(in the rows, 128 means zero)
Known rows, with every way that one mark hangs from another:
tatu[bisi]: [139 177 138 112 127 142  89 160 145 114 164 153 112 121  95 119 146  75
 124 129 129  90 163 101 157  95 123 115 119 116 136 105 119 185 124 212
 124]
kufe[bisi]: [151 165 146 124 121 131  79 163 166 115 154 127 122 110  86 127 151  84
 140 131 123  91 153 125 148 121 120 124 132 128 152  93  92 173 128 180
 141]
vakiv[gabiz[fedato[pafi]]]: [154 157 142  95 138 150 121 149 152 119 157 147  88 109 104 127 131  86
 140 116 120  91 140 120 171 166 125 117 153 132 147 123 122 160 126 217
 142]
nama[bisi]: [137 170 143 105 131 143  87 174 148 117 172 153 103 129  91 109 136  77
 130 125 126  89 177 102 159 119 123 121 123 110 133 103 112 177 120 176
 142]
releb[gabiz[fedato]]: [144 182 135 111 152 161 103 174 164 120 159 135 107 111 108 121 142  60
 133 123 120  90 170 128 143 148 139 121 128 141 142 118 114 167 127 225
 130]
bisi[fedato nama]: [166 156 131 109 149 143  72 189 149 124 165 168  83 151  92 118 151  97
 164 134 137  88 155 104 187 159 135 150 120 135 138 164 104 186 133 192
 153]
fedato[fesu gabiz[karod vakiv zotolav]]: [149 143 139 116 110 156  78 181 148 108 150 169  97 124 104 119 138 107
 135 125 126 102 129 113 149  95 124  99 142 185 140  84 124 184 120 161
 128]
kufe[bisi[dato fedato nama]]: [173 147 142 131 134 136  74 176 155 121 168 170  87 149  83 139 149 120
 175 140 139  94 141 144 168 137 129 143 111 146 153 166  75 166 142 170
 157]
kufe[bisi[dato fedato]]: [170 153 148 133 125 133  75 164 156 122 164 163 105 134  83 142 152 101
 158 141 130  92 148 133 152 143 137 136 120 151 155 138  77 167 143 168
 149]
fedato[fesu gabiz[karod zotolav] pafi]: [163 151 134 100 125 152 101 139 156  99 136 176 103 109 109 112 131 103
 142 124 136 100 134 109 156 105 103 106 149 171 137 112 130 179 121 155
 129]
nama[bisi[kufe rininuk]]: [122 155 140 138 125 149  92 171 150 106 178 166 127 141  99 121 145  84
 125 124 136  86 169 122 140 107 106 131 111 120 101 107 128 158 115 106
 156]
fedato[bisi[tatu] fesu pafi]: [162 160 131  85 139 144  91 143 158  99 142 171 104 134 115 108 129  95
 137 114 137  96 123 125 183 101  91 149 147 144 118 157 104 185 105 138
 149]
fedato[bisi[dato] fesu gabiz pafi]: [167 151 135  95 114 146 108 142 141 112 162 192  97 140 106 117 121 112
 165 117 139  97 127 139 167  93 101 123 147 157 109 137 103 190 109 192
 145]
zotolav[gabiz[fedato]]: [149 170 151  92 135 148 107 166 168 123 158 147 105 126 101 130 150  63
 123 121 116  95 147 125 160 155 115 111 139 128 152 136 124 164 126 249
 144]
releb[gabiz[fedato[bisi] karod vakiv]]: [116 164 130 125 133 171  88 200 152 114 160 147  81 138 121 117 120  69
 128 116 124  93 163 151 147 126 142 106 132 136 145  88 116 158 123 185
 128]
gabiz[fedato vakiv zotolav]: [144 162 143 124 134 164  84 186 159 126 162 153 103 132  99 107 141  77
 113 129 105 101 138 121 139 130 148 111 140 158 156  95 118 176 138 201
 138]
fesu[fedato]: [147 172 138 102 109 138  97 160 151 130 165 133 120 120  92 108 152  95
 130 131 135  79 182 101 142 129 143 136 136 155 149  98 102 197 131 221
 128]
gabiz[zotolav]: [153 163 147 105 126 156  85 169 158 119 161 155 122 121  89 109 154  75
 125 127 123  93 169  83 125 127 130 116 138 145 130 104 112 196 140 161
 141]
fesu[fedato[bisi[kufe]]]: [128 155 139 113  93 145  96 175 144 124 176 144 135 141 102 103 151  90
 128 116 139  71 185 105 126 108 125 142 133 135 123  84 107 187 118 172
 144]
karod[gabiz[fedato]]: [145 165 147 101 140 140 110 184 153 132 148 139 105 120 104 132 139  68
 134 118 121  89 129 115 144 158 134 107 148 156 156 114 110 167 131 250
 148]
vakiv[gabiz[fedato]]: [146 152 145  98 128 150 112 178 147 126 167 141  93 109 100 137 141  84
 143 114 119  90 149 112 167 169 138 117 147 136 146 112 121 160 127 229
 149]
nama[bisi[kufe rininuk tatu]]: [123 145 142 133 131 146  88 180 153  91 171 176 124 141 101 131 145  97
 125 121 139  91 163 130 150 114 101 150 103 133  90 142 113 162 104  72
 169]
releb[gabiz[fedato vakiv zotolav]]: [144 171 141 122 136 177  88 178 164 121 163 149 104 126 106 110 140  58
 116 127 107  98 155 127 122 136 149 109 130 164 143 104 107 177 135 170
 122]
kufe[bisi[fedato nama tatu]]: [168 142 140 122 136 127  59 185 164 104 154 162  92 137  89 140 152 113
 166 135 133  96 135 137 195 160 122 167 109 141 145 182  71 176 122 137
 167]
karod[gabiz[fedato[fesu]]]: [158 170 143  94 144 140 113 173 157 131 143 140 107 120 112 131 142  72
 134 117 126  91 105 118 154 138 121 108 153 174 163 122 120 157 130 252
 143]
fedato[bisi gabiz pafi]: [145 150 135  99 108 139  95 158 141 111 161 171 100 129  99 106 119  86
 155 117 126  91 157 119 168 134 113 126 147 117 103 107 104 207 104 188
 146]
bisi[dato kufe nama tatu]: [154 143 146 124 158 157  98 200 151  98 163 183 108 160  96 130 160 145
 155 119 155  94 158 135 130  85  93 152 106 158  98 182  84 163 114 137
 174]
fedato[bisi[dato]]: [142 156 143 106 121 153  94 184 140 124 175 173 101 149  93 121 136  96
 149 118 137  89 169 119 135 108 128 123 134 131 114 118  97 188 130 189
 153]
tatu[bisi[fedato[fesu] kufe nama]]: [159 160 128 126 140 147  79 168 145 110 167 177 109 154 110 118 162  98
 144 128 147  86 131 106 182  85 100 144 102 133 136 156 125 157 118 168
 140]
fesu[fedato[bisi]]: [135 162 136  96  91 141  92 170 143 131 175 144 115 134  98 105 140  87
 134 121 136  77 183 106 147 129 143 140 139 138 135  93 100 203 125 206
 138]
fedato[bisi[kufe rininuk]]: [121 147 136 135 112 151  90 181 148 111 175 164 131 148 104 124 148  81
 133 116 139  82 162 126 133 109 109 136 128 124  86 103 126 173 116 116
 164]

Rows:
[137 149 130 139 140 154  95 183 156 106 169 162 119 150  99 125 160 111
 147 125 149  87 151 133 144 105  99 142 115 139  95 138 125 166 122 129
 164] | bisi[kufe nama rininuk]
[156 156 132  99 141 156 102 160 144 115 168 186  79 162  99 103 121 114
 162 120 148  95 152 140 159  96 103 130 135 121 112 158  93 186 128 174
 155] | fedato[bisi[dato nama] pafi]
[158 135 133 150 146 156  91 184 145 114 180 203 100 178  95 142 161 128
 166 135 158  88 146 141 147 128 118 156 101 166  99 189 109 158 138 121
 173] | bisi[dato fedato kufe nama rininuk]
[135 154 133 147 132 158 104 167 140 105 183 193 111 161  99 138 153 123
 144 129 157  93 150 147 136  61 100 126  94 139  98 154 122 160 127 150
 151] | tatu[bisi[dato kufe nama rininuk]]
[156 159 149 104 128 156  97 178 156 132 148 154 103 133 111 120 140  70
 116 120 112  99  90 117 133 125 132  96 155 197 165 107 113 168 138 198
 135] | karod[gabiz[fedato[fesu] vakiv zotolav]]
[146 151 137 103 128 156  93 195 139 122 181 181  84 163  93 118 133 113
 164 117 146  92 163 130 153 100 119 129 126 125 111 144  94 186 129 190
 163] | fedato[bisi[dato nama]]
[133 152 144 123 125 164  72 190 152 111 151 158  96 135  98 109 140  93
 114 130 124  98 158 104 122 101 136  97 141 158 148  76 117 180 141 133
 126] | gabiz[karod vakiv zotolav]
[156 150 136 142 117 127  69 158 163 115 162 156 112 127  88 148 152  84
 151 144 128  91 135 139 172 168 138 146 119 146 141 135 100 172 138 135
 152] | kufe[bisi[fedato rininuk]]
[144 148 146 102 127 150  89 191 143 110 169 184  98 150  96 131 136 109
 148 116 139  94 162 126 145 115 122 142 127 143 102 154  83 190 118 156
 166] | fedato[bisi[dato tatu]]
[161 150 146  90 121 162 110 164 154 123 165 155 103 108 106 135 147  82
 135 112 118  95 126 102 158 152 131 111 152 166 150 120 132 159 135 189
 147] | vakiv[gabiz[fedato[fesu] zotolav]]
[159 178 136 104 144 172 101 157 171 118 156 149 116 110 115 117 149  57
 126 121 120  96 148 118 136 129 131 116 133 171 145 125 122 165 134 187
 127] | releb[gabiz[fedato[fesu] zotolav]]
[132 153 141 117 115 166  79 196 151 127 173 164  97 147 103 103 130  69
 117 119 105  99 138 126 144 129 148 114 142 140 141  91 116 181 132 183
 148] | gabiz[fedato[bisi] vakiv zotolav]
[149 153 157 106 114 153  84 183 148 129 152 155 106 137  94 117 143  69
 118 124 113  93 126  93 108 125 131  94 152 179 139  94  92 199 139 150
 132] | karod[gabiz[vakiv zotolav]]
[135 158 152 129 136 155 101 179 143 113 180 171 118 150  94 115 146 100
 135 121 139  87 180 116 118  80 105 120 111 124 116 112 106 154 119 144
 153] | nama[bisi[dato kufe]]
[113 132 134 109 110 156 111 191 141 114 172 165  79 125 113 153 122  92
 146 108 135  91 148 138 175 170 138 113 143 131 129 108 139 146 129 173
 162] | vakiv[gabiz[fedato[bisi[rininuk]] karod]]
[169 177 143  83 147 149 117 126 176 116 142 152 104 124 114 121 143  69
 120 122 122  98 115 135 177 133  91 114 152 144 160 154 131 156 122 238
 134] | zotolav[gabiz[fedato[fesu pafi]]]
[129 148 131 106  90 139  90 169 148 114 175 167 114 138 101 129 140 104
 135 124 143  83 166 131 160 144 140 161 127 161 108 138  97 204 119 144
 155] | fesu[fedato[bisi[rininuk tatu]]]
[157 145 144 127 147 141  72 189 155 101 153 172 124 144 101 130 167  96
 137 126 135  84 159  99 153 150 118 168 115 150 114 163  98 170 113 117
 163] | bisi[fedato kufe tatu]
[142 166 144  94 148 151 117 146 171 110 138 154  90 124 113 125 131  75
 121 122 128  98 146 137 164 144 102 100 147 123 164 136 134 146 128 225
 135] | zotolav[gabiz[fedato[pafi] karod]]
[136 149 153 125 141 152  95 186 146  99 173 185 116 150  96 125 145 114
 134 118 141  92 174 123 128  88 101 140 103 136 104 148  91 155 108 112
 165] | nama[bisi[dato kufe tatu]]
[157 154 133 125 139 145  95 138 144 115 177 207  84 158  94 127 123  98
 149 141 141  95 152 137 171 145 130 139 112 142 118 175 108 172 137 119
 151] | nama[bisi[dato fedato[pafi] rininuk]]
[148 169 145 116 126 174  77 171 160 117 162 151 109 129  99 106 148  61
 118 128 113  94 167 107 108 118 136 108 132 164 126  97  96 199 134 126
 116] | releb[gabiz[vakiv zotolav]]
[146 166 152 106 131 153  96 172 165 126 159 148  94 140 101 124 144  69
 114 125 107  98 130 137 158 142 121 105 142 140 156 122 116 168 123 240
 135] | zotolav[gabiz[fedato vakiv]]
[141 179 136 124 147 166  92 180 161 122 159 135  96 126 109 115 137  65
 126 126 111  94 154 141 142 134 144 116 130 152 148 104 107 170 124 212
 121] | releb[gabiz[fedato vakiv]]
[138 129 139 110  89 158  68 209 136 118 184 186  84 158  92 107 128  99
 156 117 120  99 146 119 158 120 128 120 131 141 101 107  95 218 112 155
 156] | fedato[bisi[nama] gabiz[vakiv zotolav]]
[137 159 135 126 148 166  93 166 162 110 140 161  85 131 112 101 121  90
 109 129 118 105 136 136 144 116 134  97 147 154 168  96 131 157 141 172
 128] | gabiz[fedato[pafi] karod vakiv zotolav]
[170 162 133 108 128 142  91 139 152 111 143 161  96 124 103 104 130 105
 143 129 121  99 110 131 176  94 104 119 152 171 134 110 110 194 105 195
 122] | fedato[fesu gabiz[vakiv] pafi]
[160 138 137 125 156 145  70 204 154 100 158 180 104 159 101 126 165 116
 155 124 144  87 151 111 170 142 109 176 105 145 111 191  94 171 112 118
 175] | bisi[fedato kufe nama tatu]
[129 154 138 129 138 167  84 197 157 117 151 155  90 131 107 112 132  88
 112 127 117 102 146 128 137 120 149  97 139 158 168  83 132 156 142 186
 135] | gabiz[fedato karod vakiv zotolav]
